Each row comes from the steps of one walk. Every step used is in the known rows, and no mark comes twice. Write the walk behind each row, first mark first.
Known rows
z t: [-0.09 -0.03 -0.13 -0.10  0.03  0.10 -0.11  0.05 -0.02 -0.21  0.25 -0.23
  0.36  0.29 -0.05 -0.06 -0.10  0.11  0.01 -0.01  0.17  0.07  0.00 -0.01
 -0.16]
v z: [-0.04 -0.07  0.13 -0.04  0.05  0.00 -0.05  0.03 -0.01 -0.27  0.09 -0.03
  0.20  0.26 -0.05 -0.21  0.09  0.20 -0.17 -0.04 -0.03 -0.10 -0.14 -0.02
 -0.10]
v k y r: [ 0.08  0.26 -0.14 -0.13 -0.12 -0.02  0.17 -0.04 -0.15 -0.08 -0.12  0.04
 -0.15 -0.13 -0.02 -0.07 -0.08 -0.10 -0.23  0.03  0.00  0.07 -0.11 -0.30
  0.10]
r y: [ 0.18 -0.14 -0.25  0.10 -0.01  0.02 -0.02 -0.03 -0.06 -0.09  0.19 -0.12
  0.27  0.19 -0.26 -0.16 -0.05  0.19  0.10 -0.24 -0.17  0.05 -0.07  0.04
  0.00]
k n: [ 0.06 -0.15  0.02  0.08  0.04  0.03 -0.02 -0.11 -0.01 -0.11  0.00  0.08
  0.00  0.11 -0.01  0.08 -0.07 -0.08  0.03  0.14  0.18 -0.01 -0.05  0.08
 -0.11]
g t z: [-0.25 -0.17 -0.02 -0.07  0.11  0.08  0.02 -0.02  0.14 -0.25  0.27 -0.46
  0.22  0.26 -0.02 -0.07 -0.34  0.21 -0.26  0.01  0.15  0.00  0.13 -0.13
 -0.12]
v q n: [ 0.20  0.06  0.18  0.12  0.09  0.05  0.12 -0.02 -0.31  0.05 -0.13  0.25
  0.11  0.18  0.12 -0.22  0.02  0.15 -0.22  0.00  0.01 -0.24 -0.16 -0.15
 -0.11]
v z t: [-0.24  0.04 -0.06 -0.20  0.17 -0.11 -0.07  0.15  0.00 -0.39  0.16 -0.17
  0.44  0.31  0.01 -0.20  0.13  0.30 -0.11  0.04  0.15 -0.03 -0.06  0.04
 -0.18]
v z t g: [-0.43  0.15  0.07 -0.43  0.29 -0.06  0.10  0.20  0.00 -0.53  0.24 -0.23
  0.34  0.34 -0.01 -0.08  0.09  0.26 -0.26  0.04  0.29  0.03  0.08  0.04
 -0.12]
k y r: [ 0.22  0.00 -0.06 -0.10 -0.16 -0.07  0.16  0.06 -0.15 -0.08  0.00  0.07
  0.06 -0.11 -0.13 -0.25 -0.03  0.05 -0.22  0.09 -0.11  0.05 -0.05 -0.23
  0.16]
r y k n: [ 0.02 -0.06 -0.40  0.10  0.11 -0.09 -0.08 -0.09 -0.13 -0.02 -0.07  0.01
  0.10 -0.21  0.04  0.08  0.02  0.18  0.14 -0.21 -0.04  0.09  0.09  0.07
  0.04]
q n k y: [ 0.46 -0.19  0.11  0.14  0.06 -0.13  0.17  0.17  0.03  0.31 -0.19  0.37
  0.08  0.12 -0.18 -0.09  0.19 -0.03 -0.27  0.01 -0.02 -0.06  0.14  0.01
  0.22]
q n: [ 0.31 -0.16  0.09  0.15  0.02  0.08  0.00  0.01 -0.26 -0.02 -0.01  0.09
  0.09  0.29 -0.04 -0.13 -0.14  0.02 -0.11  0.00  0.03 -0.06 -0.03 -0.09
 -0.12]
q n k v z t g: [ 0.01  0.25  0.35 -0.21  0.32 -0.31  0.18  0.36  0.09 -0.21  0.07  0.14
  0.09  0.21 -0.08  0.08  0.39  0.19 -0.41  0.14  0.43  0.00  0.42  0.24
  0.13]
z t g: [-0.27  0.08  0.01 -0.34  0.15  0.12  0.05  0.09 -0.01 -0.35  0.30 -0.30
  0.28  0.29 -0.05  0.07 -0.13  0.07 -0.16  0.02  0.31  0.13  0.14  0.01
 -0.11]
d n k y: [ 0.27 -0.37 -0.05  0.21 -0.04 -0.04  0.26  0.02  0.33  0.19 -0.02  0.17
  0.08 -0.07 -0.38 -0.14  0.16  0.04 -0.07 -0.04 -0.05 -0.15  0.08 -0.06
  0.15]
q v z t g: [-0.57  0.13  0.00 -0.59  0.25 -0.11  0.17  0.27  0.03 -0.31  0.20 -0.46
  0.17  0.28  0.13  0.04 -0.06 -0.03 -0.23  0.02  0.18  0.14  0.03  0.20
 -0.20]
n k: [ 0.17 -0.15  0.17  0.13 -0.13  0.12 -0.02 -0.08  0.20  0.18  0.13  0.08
  0.10  0.19 -0.08  0.02  0.05 -0.12 -0.22 -0.18  0.04  0.00  0.14  0.02
  0.04]
y k v q n: [ 0.25  0.29  0.20  0.19  0.05  0.04  0.00 -0.02 -0.31  0.10 -0.20  0.21
 -0.13 -0.30  0.09 -0.09  0.11  0.28 -0.18 -0.02 -0.01 -0.17  0.04 -0.10
  0.08]
r y k: [ 0.06 -0.04 -0.36  0.08 -0.01  0.08 -0.11 -0.08 -0.12 -0.02  0.08 -0.16
  0.21 -0.09 -0.07 -0.09 -0.05  0.27  0.07 -0.41 -0.23  0.09  0.06 -0.04
  0.04]
q v z: [-0.21 -0.09  0.03 -0.19  0.01 -0.05  0.04  0.07  0.02 -0.06  0.07 -0.25
  0.02  0.19  0.09 -0.11 -0.06 -0.08 -0.11 -0.06 -0.13  0.02 -0.19  0.15
 -0.18]
y k n d: [ 0.11 -0.10  0.08  0.08 -0.06  0.03 -0.18 -0.28 -0.08 -0.05 -0.24  0.21
 -0.08 -0.30  0.28  0.22  0.07  0.02 -0.08  0.00  0.15 -0.07  0.15  0.11
 -0.20]
d n q: [-0.01 -0.26  0.00  0.26 -0.14  0.23 -0.13 -0.08  0.09  0.01  0.17 -0.08
  0.04  0.06 -0.19 -0.17 -0.13  0.08  0.45  0.00 -0.21 -0.08 -0.13 -0.21
 -0.01]
g t: [-0.01 -0.24  0.00  0.03  0.05  0.01 -0.16  0.03  0.02 -0.25  0.27 -0.29
  0.20  0.29 -0.11 -0.17 -0.33  0.13 -0.04  0.03  0.04 -0.10  0.00 -0.16
 -0.05]
n k v z: [ 0.18  0.07  0.33  0.10 -0.05 -0.14 -0.02  0.09  0.28 -0.05  0.10  0.15
 -0.02  0.06 -0.23 -0.03  0.38  0.10 -0.26  0.02  0.07 -0.07  0.16  0.22
  0.17]
d n k v: [ 0.34 -0.23  0.15  0.37 -0.18  0.03  0.09 -0.08  0.35  0.09  0.16  0.08
 -0.12 -0.09 -0.40 -0.01  0.12  0.02 -0.03 -0.02  0.08 -0.11  0.22  0.07
  0.08]

Write each row's walk
[-0.09  0.09 -0.08  0.04  0.08  0.07 -0.05 -0.18  0.00 -0.12 -0.11  0.05
 -0.18  0.07  0.13  0.28 -0.14 -0.25  0.03  0.07  0.29  0.02 -0.09 -0.02
 -0.17]
v k n
[ 0.35  0.01  0.19  0.09  0.13 -0.17  0.31  0.14 -0.02  0.39 -0.31  0.54
  0.11 -0.04 -0.03 -0.19  0.35  0.08 -0.37  0.01 -0.02 -0.26 -0.01 -0.05
  0.23]
v q n k y
[-0.11  0.02 -0.32  0.14  0.05 -0.03 -0.25 -0.02 -0.07  0.12 -0.05  0.05
  0.04 -0.27  0.07  0.10  0.05  0.14  0.50 -0.13 -0.25  0.14  0.03  0.03
  0.23]
r y k n q
[-0.07 -0.08  0.08  0.13 -0.04  0.09 -0.21 -0.05  0.02  0.04  0.03  0.12
 -0.04  0.04  0.01  0.10 -0.02 -0.11  0.39  0.22 -0.03  0.03 -0.10  0.00
  0.09]
k n q
[ 0.07  0.09 -0.12 -0.06  0.02  0.06  0.00 -0.03  0.01 -0.06 -0.10 -0.03
 -0.03  0.05 -0.18  0.02 -0.06 -0.08 -0.05  0.01  0.01  0.02 -0.17 -0.12
  0.05]
v k y
[ 0.29 -0.01  0.05 -0.03 -0.21 -0.12  0.25  0.06  0.08  0.20 -0.04  0.25
  0.02 -0.16 -0.10 -0.14  0.15 -0.08 -0.39 -0.03 -0.06  0.04  0.15 -0.14
  0.30]
n k y r
[ 0.27 -0.16  0.06  0.05 -0.06 -0.03  0.10  0.06  0.25  0.23 -0.02  0.18
  0.12  0.04 -0.26 -0.04  0.19 -0.06 -0.21 -0.03 -0.06  0.00  0.09  0.04
  0.26]
n k y
[-0.18  0.10 -0.30 -0.09 -0.21 -0.02  0.22  0.04  0.01  0.22 -0.13 -0.12
 -0.42 -0.39  0.05 -0.04 -0.25 -0.30  0.31  0.08 -0.31  0.11 -0.20 -0.31
  0.11]
d n q v k y r
[-0.22 -0.07 -0.28 -0.01 -0.08  0.07  0.07  0.04  0.17  0.25 -0.13 -0.20
 -0.32 -0.19 -0.10  0.06 -0.19 -0.28  0.51  0.06 -0.30  0.03 -0.26 -0.15
  0.07]
d n q v k y
[-0.32 -0.01 -0.10 -0.04 -0.09  0.09 -0.22 -0.05 -0.01  0.34 -0.09 -0.16
 -0.28 -0.30  0.35  0.29 -0.20 -0.32  0.39  0.01 -0.19  0.22  0.00  0.08
  0.05]
y k n q v
[-0.16 -0.09  0.03 -0.03 -0.22  0.21 -0.18  0.01  0.03  0.24  0.16 -0.27
 -0.09  0.09  0.05  0.06 -0.25 -0.30  0.33 -0.01 -0.33  0.17 -0.15  0.03
  0.00]
n q v
[-0.20  0.09 -0.11 -0.12 -0.10  0.20 -0.03 -0.14  0.01  0.10  0.02 -0.34
 -0.25  0.12  0.17  0.22 -0.35 -0.43  0.01 -0.14  0.00  0.16 -0.16  0.02
 -0.23]
q v k
[ 0.52  0.13  0.46  0.22 -0.08 -0.07  0.04 -0.10 -0.24 -0.05 -0.25  0.44
 -0.10 -0.16  0.04 -0.11  0.28  0.21 -0.23  0.19  0.08 -0.35  0.00  0.14
 -0.10]
k v q n d
[-0.34  0.18 -0.04 -0.09 -0.16  0.24 -0.20 -0.06  0.04  0.25  0.04 -0.28
 -0.31  0.05  0.21  0.24 -0.31 -0.45  0.36 -0.06 -0.21  0.19 -0.21 -0.05
 -0.03]
n q v k
[ 0.36  0.01  0.34  0.14 -0.02  0.00  0.06 -0.15 -0.29  0.01 -0.29  0.43
  0.08  0.02  0.23 -0.17  0.18  0.17 -0.28  0.03  0.04 -0.35 -0.10 -0.02
 -0.24]
v q n d
[ 0.23 -0.19  0.19  0.10 -0.08 -0.02 -0.09 -0.24 -0.01 -0.15 -0.14  0.25
 -0.03 -0.04  0.11  0.15  0.09 -0.07 -0.05  0.17  0.19 -0.13  0.03  0.19
 -0.23]
k n d
[ 0.18 -0.12 -0.24  0.12  0.01 -0.15 -0.13 -0.22 -0.12 -0.07 -0.22  0.20
  0.06 -0.32  0.13  0.13  0.14  0.18  0.06 -0.17 -0.02 -0.01  0.17  0.22
 -0.11]
r y k n d
[-0.20  0.17  0.00  0.08  0.01  0.12 -0.24 -0.14  0.03  0.03 -0.08  0.10
 -0.24  0.01  0.16  0.30 -0.10 -0.27  0.38  0.16  0.10  0.07 -0.12 -0.07
  0.02]
v k n q
[-0.69 -0.01 -0.08 -0.41  0.20 -0.07  0.15  0.27  0.17 -0.22  0.23 -0.41
  0.07  0.10  0.06 -0.04 -0.04  0.05  0.27  0.09 -0.03  0.06 -0.03  0.02
 -0.10]
d n q v z t g
[-0.07  0.02  0.01 -0.09 -0.08 -0.02 -0.03 -0.26  0.02  0.03 -0.28  0.02
 -0.40 -0.13  0.37  0.46 -0.12 -0.50 -0.01  0.12  0.20  0.02 -0.05  0.26
 -0.37]
q v k n d
[ 0.13  0.30 -0.16  0.13  0.04 -0.05 -0.03 -0.08 -0.13  0.01  0.02  0.02
  0.05 -0.39 -0.12 -0.14  0.20  0.42  0.01 -0.26 -0.19 -0.07  0.02  0.02
  0.20]
r y k v q
[-0.19  0.06  0.17 -0.16  0.23 -0.22  0.26  0.21  0.38 -0.33  0.25 -0.04
  0.09  0.03 -0.30  0.00  0.35  0.27 -0.24  0.10  0.37 -0.07  0.36  0.18
  0.06]
d n k v z t g
[ 0.31  0.29 -0.11  0.20  0.14 -0.14  0.07  0.07 -0.36  0.09 -0.16  0.22
  0.00 -0.31 -0.05 -0.17  0.21  0.45 -0.03 -0.18 -0.16 -0.12  0.06  0.01
  0.18]
r y k v q n
[-0.19  0.30 -0.16 -0.26 -0.25 -0.01  0.07  0.08 -0.08  0.28 -0.11 -0.12
 -0.37 -0.29  0.18  0.07 -0.21 -0.41  0.17  0.08 -0.32  0.24 -0.18 -0.24
  0.20]
n q v k y r
[-0.22 -0.10 -0.01 -0.02 -0.08  0.03 -0.13  0.00  0.05  0.25  0.01 -0.08
 -0.22 -0.02  0.16  0.22 -0.17 -0.39  0.42  0.21 -0.13  0.15 -0.13  0.15
  0.02]
k n q v
[ 0.20  0.13  0.21  0.03  0.20 -0.34  0.04  0.34  0.09 -0.08  0.00  0.23
  0.18  0.21 -0.08 -0.07  0.43  0.19 -0.29  0.13  0.27 -0.07  0.28  0.26
  0.09]
q n k v z t
[-0.31 -0.03 -0.17  0.05 -0.16  0.24 -0.06 -0.11  0.14  0.20  0.05 -0.29
 -0.34 -0.05  0.09  0.13 -0.35 -0.34  0.49 -0.07 -0.22  0.06 -0.23 -0.17
 -0.13]
d n q v k
[-0.17  0.01 -0.02  0.10 -0.03  0.12 -0.30 -0.11 -0.05  0.12 -0.07  0.05
 -0.08 -0.24  0.21  0.17 -0.05 -0.02  0.36  0.04 -0.09  0.11  0.04 -0.07
  0.12]
y k n q
